Each row comes from the steps of one walk. Every step used is in the known rows, and no mark comes twice. Write the walk behind each row, first mark first.
Known rows:
pazutuv-gibut-rimag-lureb-lutas: [.20,.09,.21,-.32,.05,.20,.13,.19,.44,-.11,-.21,-.03,.13,-.10,.05,.07,.21,-.29,-.20,.09,-.05,.12,-.10,-.17,.01,-.11,.03,.01,.14,.08,.16,.17,-.05,.10,.20,-.03,-.12,-.03,.07,.04,-.03,-.32,.01,-.36,-.03,.24,.02,-.18,-.22]
lureb-lutas: [-.04,.00,.01,-.13,.03,.21,.07,.14,.04,.03,-.14,-.03,-.05,-.12,-.05,.00,.07,-.06,-.08,.25,-.11,.00,-.03,-.06,-.05,-.08,.08,.10,.06,-.08,-.02,.12,-.06,.11,.08,.08,-.16,-.11,.05,.10,-.21,-.03,-.02,-.31,.02,.05,-.11,.12,-.16]
lureb-lutas-gibut-pazutuv-namuno: [.07,-.01,.08,-.31,-.01,-.08,-.13,-.07,-.07,.18,-.52,-.23,.48,-.62,-.31,-.10,.23,-.07,-.20,.60,-.19,-.03,-.20,.31,-.08,.10,.22,.19,.13,-.12,.15,-.04,-.08,-.13,.09,.10,-.11,-.30,-.16,-.03,-.06,-.06,-.09,-.62,-.19,.33,.15,.15,.01]
lureb-lutas-rimag-pazutuv: [-.06,.18,.27,-.27,.18,.37,-.03,.04,.29,.21,-.05,.07,-.36,.30,.01,-.37,-.07,-.07,-.30,.32,-.09,-.21,-.05,.04,.05,-.18,.16,-.11,.25,.13,-.01,.13,.02,.02,-.13,.16,-.08,.00,-.06,.25,.07,-.12,.02,-.20,.07,-.06,-.18,-.12,-.09]
gibut-lutas-rimag-pazutuv-lureb: [.19,.27,.34,-.17,-.02,.21,-.30,-.25,.21,-.06,-.20,.27,-.03,.28,.05,-.13,-.05,-.05,-.14,.38,-.22,-.05,-.01,.28,.36,.04,-.09,.01,.39,.17,.14,-.01,.07,-.15,-.05,-.21,.25,.08,-.49,.14,.19,-.02,-.11,.19,.14,.10,.22,-.42,.00]
pazutuv-rimag-lureb-lutas: [.09,.26,.19,-.15,.02,.32,-.08,.27,.34,-.15,-.21,.11,-.10,.15,.19,-.02,.22,-.15,.09,-.08,-.01,.01,.28,-.24,.18,-.10,-.01,.07,-.05,-.03,.11,.08,.01,.29,.21,.08,-.13,-.07,.15,.21,.17,-.02,.15,-.15,.05,.24,-.01,-.14,-.16]
pazutuv-lureb-lutas: [.18,.01,-.03,-.18,-.06,.30,-.03,.15,.16,-.07,-.20,.06,.13,-.07,-.02,.33,.14,-.25,-.25,.37,-.25,-.01,.11,.18,.00,-.13,.15,.16,.13,-.23,.02,.03,-.16,.09,.17,-.14,-.17,-.16,-.08,.03,-.16,.08,-.20,-.14,-.06,.26,.08,.00,-.17]
gibut-lureb-lutas-rimag-pazutuv: [.04,.24,.25,-.23,.12,.36,-.13,-.05,.36,.20,-.13,.33,-.17,.08,-.03,-.25,-.06,.02,-.37,.27,-.20,-.23,-.24,.29,.07,-.13,.29,.10,.35,.35,.03,.02,-.11,.14,-.07,-.15,.06,-.10,-.18,.16,.02,-.02,-.09,-.25,.02,.03,-.05,-.09,-.11]
lureb-gibut-pazutuv-namuno: [.11,-.04,-.03,.04,-.07,.13,.00,-.03,-.23,.09,-.27,-.06,.48,-.35,-.15,.26,.20,-.05,-.26,.19,-.18,.08,-.13,.09,-.16,.12,.13,-.02,.04,-.17,-.09,.14,.05,-.33,.03,-.15,-.01,-.14,-.27,-.32,-.02,-.24,-.35,-.40,-.07,.08,.33,-.04,.00]
gibut-rimag-lureb: [.05,.18,.19,-.08,.11,.14,-.15,.06,.36,-.20,-.20,-.02,-.10,.13,.12,-.10,.12,-.02,.15,-.12,.24,.14,.07,-.18,.27,.06,-.17,.00,-.03,.28,.21,-.02,.15,.18,-.01,.09,.16,.11,.12,-.07,.19,-.18,.14,.04,-.04,.33,.10,-.20,-.05]
rimag-pazutuv-gibut-lutas: [.10,.00,.14,-.28,.04,-.04,-.07,-.16,-.12,.01,-.21,.15,.12,-.17,-.03,.01,-.08,.01,-.18,.16,-.26,.14,-.28,-.04,.02,.10,-.22,-.02,.29,.20,-.05,.09,-.05,-.39,.13,-.32,.09,.07,-.48,.14,.25,-.25,-.10,-.09,.23,-.26,.00,-.20,-.01]
rimag-lureb-lutas-gibut: [.12,.23,.19,-.51,-.04,.08,-.09,.04,.28,-.03,-.45,-.07,.09,-.10,.07,-.14,.01,-.12,.00,.15,.05,-.13,.09,.04,.22,-.31,-.06,.06,-.04,.03,.09,-.15,-.05,.31,.28,.13,-.29,-.26,-.05,.10,.17,.11,.24,-.39,.04,.17,-.24,.09,-.09]
rimag-pazutuv-gibut-lureb-lutas: [.19,.00,.13,-.33,.11,.24,.02,.01,.10,.22,-.18,.28,.14,-.28,-.10,.27,-.04,-.10,-.52,.27,-.41,-.03,-.42,.27,-.18,-.08,.19,.12,.35,.20,-.07,-.02,-.28,-.10,.21,-.39,-.21,-.12,-.36,.09,.08,-.19,-.14,-.34,.04,-.10,-.10,.04,-.09]
pazutuv-lureb-gibut-lutas-rimag: [.25,.29,.21,.03,-.25,.32,-.07,-.20,.06,-.29,-.34,.35,.48,.04,.03,.18,.07,-.18,-.20,.17,-.34,-.03,-.01,.21,.36,-.10,.10,-.02,.30,-.26,-.06,.13,.03,-.18,.16,-.37,.22,-.11,-.44,-.20,-.11,.05,-.31,-.09,.14,.03,.34,-.34,-.16]
lutas-gibut-pazutuv-namuno: [.08,-.03,.11,-.21,-.08,-.33,-.23,-.24,-.10,.13,-.38,-.22,.53,-.48,-.26,-.08,.10,.00,-.04,.33,-.14,.01,-.15,.35,.00,.20,.09,.12,.10,-.03,.14,-.20,-.02,-.20,.00,.00,.03,-.16,-.21,-.10,.10,-.05,-.04,-.34,-.20,.27,.23,-.01,.19]
rimag-gibut-pazutuv-lureb-lutas: [.36,-.04,.02,-.18,-.16,.33,-.07,.03,.01,.09,-.46,.02,.29,-.14,.00,.31,.15,-.14,-.44,.26,-.16,.08,.13,.26,-.23,.01,.22,.33,.43,-.12,.02,.02,-.16,.06,.23,-.01,-.20,-.23,-.21,.12,-.06,-.01,-.14,-.07,-.10,.43,.23,.10,.01]
lutas-gibut: [.04,.03,.12,-.26,-.04,-.22,-.10,-.18,-.06,.01,-.23,-.12,.19,-.14,-.08,-.07,.01,-.08,.08,.09,.03,-.09,-.10,.15,.12,-.07,-.01,.01,-.03,-.05,.05,-.22,-.09,.04,.13,.08,-.02,-.11,-.06,.01,.14,.14,.21,-.18,-.01,-.01,-.11,.01,.06]
lutas-rimag-gibut: [.03,.02,.26,.02,.04,.07,.12,-.15,.19,.18,.10,.00,-.08,.26,-.08,-.32,-.07,-.09,-.16,-.26,.13,-.13,.00,-.03,-.11,-.02,.17,-.04,.29,.02,.06,.09,-.03,.05,-.06,.22,.08,.01,-.01,.25,.11,-.03,.23,.13,.02,-.13,-.08,-.14,.08]
lutas-rimag: [.02,.18,.20,.06,-.04,.07,-.07,-.08,.26,.03,.06,.11,.00,.21,.04,-.31,-.03,-.06,-.11,.02,-.02,-.17,-.01,.13,.12,-.10,.21,-.08,.14,.04,.03,.04,.09,.01,-.14,.08,.11,.01,.03,.02,-.06,-.02,-.07,.06,.02,.00,.02,-.21,.04]
lureb-lutas-gibut-rimag: [-.11,.08,.16,-.35,.22,.04,-.01,-.08,.11,-.03,-.44,-.15,.14,-.30,-.18,-.23,.17,-.11,.04,.29,.03,.02,-.25,-.05,.18,-.03,.21,.18,.05,.01,.28,-.07,-.16,.11,.14,.15,.09,-.07,.14,.13,-.09,.03,.28,-.57,-.11,.22,-.08,-.02,-.15]
pazutuv-lureb-lutas-rimag-gibut: [.24,.07,.29,-.12,-.02,.34,.08,.00,.35,.14,-.13,.11,.08,.19,-.13,-.01,.05,-.33,-.42,.10,-.16,-.11,.14,.17,-.09,-.10,.33,.15,.39,-.23,.07,.10,-.21,.16,.14,.06,-.13,-.08,-.09,.24,-.09,.00,.06,.07,-.01,.16,-.02,-.08,-.08]

Write each row's walk:
[.08,.06,-.06,.01,-.10,.17,.05,-.12,-.27,-.21,-.33,.18,.30,-.19,.02,.17,.05,.04,.01,.02,-.12,.13,-.06,-.20,.17,-.03,-.14,.03,.06,-.13,-.11,.18,.03,-.26,.13,-.27,.14,-.07,-.29,-.13,-.01,.00,-.12,-.30,.20,-.16,.11,.00,-.17]	lureb-gibut-lutas
[.18,.15,.03,.08,-.21,.31,-.07,.03,-.14,-.13,-.34,.17,.37,-.06,.18,.19,.27,-.11,-.16,-.09,-.24,.10,.08,-.04,.01,-.03,.22,.00,.09,-.09,-.10,.12,.09,-.15,.21,-.06,.06,-.08,-.09,-.18,.08,-.06,-.18,-.26,.06,.11,.39,-.19,.01]	lureb-gibut-pazutuv-rimag
[.02,.17,.16,-.17,.15,.28,-.03,.19,.37,-.14,-.30,-.01,-.21,.04,.10,-.12,.16,-.05,.04,.08,.16,.06,.06,-.28,.17,-.04,-.05,.15,.03,.22,.22,.12,.06,.29,.03,.12,.03,.01,.19,.08,.03,-.17,.11,-.26,-.07,.40,.03,-.09,-.20]	gibut-rimag-lureb-lutas
[.07,.22,.30,-.31,.09,-.11,-.18,-.13,.32,-.13,-.40,-.12,.14,.01,.04,-.29,.05,-.13,.16,-.12,.25,.03,-.02,-.05,.39,.03,-.10,.05,-.05,.27,.30,-.22,.03,.20,.14,.13,.15,.00,.04,-.05,.34,-.01,.37,-.13,-.04,.30,-.04,-.16,.02]	lutas-gibut-rimag-lureb
[.16,.14,.20,-.62,.10,.24,-.18,-.10,.12,.07,-.37,-.04,.11,-.04,-.05,.12,.01,-.29,-.30,.46,-.23,-.11,.00,.28,.13,-.16,.04,.15,.11,.03,.08,-.26,-.28,.06,.26,-.03,-.23,-.09,-.32,.15,.24,.12,.15,-.28,.02,.20,-.18,.00,-.07]	rimag-pazutuv-lureb-lutas-gibut
[.23,.32,.19,-.06,-.22,.17,-.31,.08,.27,-.09,-.30,.09,.14,.15,.33,-.05,.21,-.03,.10,-.16,-.05,.07,.28,-.02,.18,-.02,-.01,.03,.09,.21,.09,.01,.22,.19,.17,.02,.08,-.06,-.02,-.02,.33,-.09,-.02,.16,.10,.37,.30,-.23,.13]	gibut-pazutuv-rimag-lureb
[.14,.09,.22,-.07,-.20,-.10,.00,-.22,.15,-.04,-.11,.29,.37,-.19,-.09,-.15,.02,-.07,-.12,.16,-.33,-.01,-.27,.13,.12,-.08,.07,-.03,.38,-.05,.02,.23,.08,-.28,.03,-.26,.22,-.07,-.26,.04,-.15,-.10,-.17,-.12,.18,-.16,.23,-.39,-.05]	pazutuv-gibut-lutas-rimag
[.16,.12,.15,-.37,.12,.14,-.12,-.10,.21,-.15,-.49,-.10,.33,-.27,-.13,.12,.29,-.31,-.12,.42,-.16,.04,-.08,.21,.22,.03,.23,.35,.08,-.05,.36,-.15,-.23,.13,.22,-.02,.01,-.09,-.01,.00,-.12,.11,.14,-.35,-.17,.46,.12,-.16,-.16]	pazutuv-lureb-lutas-gibut-rimag
[.22,.30,.35,-.17,-.05,.51,-.09,-.08,.21,.00,-.02,.18,.05,.49,.03,.13,-.09,-.29,-.48,.11,-.27,-.19,.02,.23,.20,-.17,.14,-.22,.16,-.02,-.11,.02,-.04,-.18,.07,-.12,.00,.00,-.40,-.12,.23,-.08,-.17,.07,.15,-.04,.00,-.33,.00]	lutas-rimag-pazutuv-lureb-gibut
[.19,.23,.18,-.12,-.09,.38,-.02,.06,.39,-.03,-.07,.18,.10,.14,-.04,.06,.13,-.26,-.31,.35,-.30,-.16,.08,.36,.13,-.18,.34,.04,.22,-.20,.13,.08,-.07,.14,.08,-.03,-.07,-.16,-.07,.03,-.26,.05,-.15,-.05,-.04,.26,.11,-.23,-.18]	pazutuv-lureb-lutas-rimag
[.16,.06,.14,-.34,.10,.42,-.11,.07,.13,.09,-.13,.06,-.11,.14,-.02,.20,.02,-.20,-.35,.40,-.22,-.03,.09,.15,.00,-.08,.03,.09,.11,.05,.02,-.02,-.21,.02,.10,-.07,-.24,-.03,-.20,.13,.12,.02,-.10,-.08,.02,.18,-.06,-.03,-.10]	rimag-pazutuv-lureb-lutas
[.07,.25,.08,-.07,.01,.26,-.07,.01,.34,.08,-.18,.35,.10,-.15,-.09,-.16,.02,-.01,-.24,.23,-.25,-.19,-.22,.36,.08,-.15,.40,.21,.34,.12,.06,.08,-.07,.19,.02,-.15,.05,-.22,-.06,.04,-.24,.07,-.17,-.28,-.03,.13,.12,-.04,-.14]	gibut-lureb-lutas-rimag
[.15,.01,.07,-.06,.12,.28,.03,.09,.10,.09,-.32,.27,.10,-.19,-.15,.11,.27,-.10,-.17,-.28,-.15,.10,.00,-.14,-.17,.14,.27,.46,.31,-.04,.17,.01,-.23,.15,.28,-.14,.00,-.15,.02,.38,.10,.03,.22,-.19,-.02,.06,.02,-.03,-.18]	pazutuv-rimag-gibut-lureb-lutas
[-.07,.04,.04,.03,.14,.26,.09,.00,-.08,-.18,-.16,.01,.15,-.03,-.04,.07,.20,-.13,-.11,-.10,.01,.09,-.19,-.26,.07,.05,.14,-.06,-.04,.03,.02,.11,-.03,-.12,.03,-.02,.16,.08,.04,-.18,-.06,-.17,.02,-.30,-.03,.04,.09,-.14,-.14]	lureb-gibut-rimag
[.14,.35,.31,-.04,-.19,.11,-.22,-.08,.39,-.18,-.24,.23,.06,.16,.17,-.33,-.08,.09,.19,.02,.06,-.08,.11,.01,.51,-.12,-.18,-.04,.22,.18,.10,.14,.28,.12,-.06,-.10,.26,-.09,-.23,.09,.14,.01,-.02,.05,.19,.10,.18,-.22,-.04]	gibut-lutas-rimag-lureb
[-.16,.08,.36,-.05,.28,.02,-.09,-.08,.26,.26,.20,-.08,-.20,.21,-.22,-.41,-.02,-.02,-.17,.20,-.06,-.15,-.10,.11,.04,.20,.06,-.18,.13,.12,.13,.01,.01,-.23,-.33,.15,.12,.18,-.20,.13,.28,-.26,-.03,.05,-.07,-.08,-.03,-.29,.08]	lutas-rimag-pazutuv-namuno
[.19,.12,.00,-.22,-.02,-.21,-.21,-.24,.01,.08,-.40,.15,.39,-.42,-.16,.01,-.02,.06,-.06,.03,-.15,-.10,-.24,.41,.12,.00,.15,.25,.13,.16,.09,-.32,-.14,.08,.24,-.27,.05,-.18,-.24,-.08,.13,.26,.13,-.20,-.07,.06,-.01,.06,.05]	lutas-gibut-lureb
[.14,.25,.13,-.22,-.15,-.11,-.30,-.18,-.05,-.02,-.47,-.04,.42,-.23,.04,-.12,.26,-.08,.07,.05,-.13,.02,-.03,.17,.18,.04,.21,.12,.14,.07,.15,-.23,.02,-.02,.27,.04,.11,-.15,-.06,.05,.22,.11,.12,-.16,-.04,.29,.27,-.16,.19]	lutas-gibut-pazutuv-rimag
[.01,-.06,.10,-.09,.11,-.05,.08,-.05,.11,-.05,.00,.01,.24,-.19,-.07,.10,.17,-.21,-.15,.01,-.14,.14,-.29,-.05,-.10,.12,.10,.00,.15,.05,.17,.10,-.10,-.20,.06,-.08,.11,.11,.04,-.09,-.07,-.27,-.04,-.17,-.06,.03,.11,-.27,-.05]	pazutuv-gibut-rimag
[.12,-.12,-.01,-.13,.13,.20,.09,.03,.04,.18,-.29,.19,.12,-.27,-.15,.10,.02,.03,-.28,-.09,-.05,.07,-.14,.04,-.20,.04,.20,.40,.34,.01,.04,.02,-.24,.15,.14,-.09,-.08,-.13,-.09,.22,.04,.06,.12,-.23,-.06,.03,-.07,.20,-.15]	rimag-gibut-lureb-lutas
[.20,.16,.17,-.43,-.09,-.03,-.22,-.01,.20,.08,-.60,-.22,.38,-.43,-.12,-.10,.13,-.06,-.09,.46,-.01,.00,.01,.21,.14,-.03,.02,.14,.10,.01,.17,-.07,.05,.09,.17,.07,-.21,-.27,-.14,.01,.15,-.07,-.04,-.50,-.10,.46,.11,.09,.03]	rimag-lureb-lutas-gibut-pazutuv-namuno
[.05,.27,.32,-.12,.00,.31,-.10,-.20,-.03,-.04,-.27,.25,.05,.20,.08,-.25,-.13,.09,-.21,.09,-.16,-.03,-.19,-.10,.28,-.09,-.07,-.18,.26,.13,-.11,.19,.13,-.32,-.04,-.11,.21,.03,-.44,.01,.21,-.12,.00,-.20,.27,-.30,-.01,-.25,-.11]	lureb-gibut-lutas-rimag-pazutuv
[.27,.12,.12,-.42,-.10,.10,-.06,-.07,.10,-.09,-.44,-.03,.38,-.24,-.09,.23,.10,-.35,-.18,.43,-.22,-.12,.03,.37,.09,-.16,.19,.26,.11,-.25,.11,-.22,-.26,.13,.34,-.09,-.21,-.30,-.16,.03,-.04,.25,.07,-.30,-.08,.24,.00,.01,-.07]	pazutuv-lureb-lutas-gibut
[.24,-.08,-.02,.00,.09,.01,.00,-.10,-.01,.16,-.17,.20,.17,-.19,-.11,.07,-.08,.14,-.19,-.36,.01,.05,-.10,.11,-.19,.12,.12,.33,.26,.13,.05,-.15,-.22,.04,.10,-.17,.05,-.07,-.15,.12,.19,.03,.13,.08,-.03,-.01,-.03,.08,.01]	rimag-gibut-lureb
[.25,.25,.17,-.49,-.22,.15,-.24,.01,.17,.00,-.69,-.07,.26,-.24,.15,-.14,.04,-.05,-.15,.29,.01,-.09,.01,.25,.15,-.32,.02,.12,.18,.17,.04,-.14,.05,.26,.32,.08,-.25,-.34,-.10,-.06,.14,.08,.07,-.41,.00,.37,-.01,.18,.01]	rimag-lureb-lutas-gibut-pazutuv
[.26,.30,.33,.00,-.20,.23,-.12,-.03,.33,.04,-.21,.01,.40,.12,-.02,-.08,.10,-.10,-.23,.05,-.05,-.11,.00,.21,.18,-.08,.10,-.19,.15,-.02,-.02,.14,.22,-.09,-.02,.01,.07,-.11,-.23,-.30,.12,-.30,-.35,-.22,.00,.23,.32,-.18,.01]	lutas-rimag-lureb-gibut-pazutuv-namuno
[.22,.31,.15,-.17,-.14,.41,-.23,.24,.27,-.09,-.46,.16,.08,.04,.28,-.03,.29,-.06,.02,.14,-.07,.06,.29,-.05,.10,-.15,.09,.17,.14,.10,.11,.13,.16,.24,.21,.07,-.11,-.19,.05,.07,.13,-.08,-.07,-.15,.03,.45,.27,-.11,-.04]	gibut-pazutuv-rimag-lureb-lutas
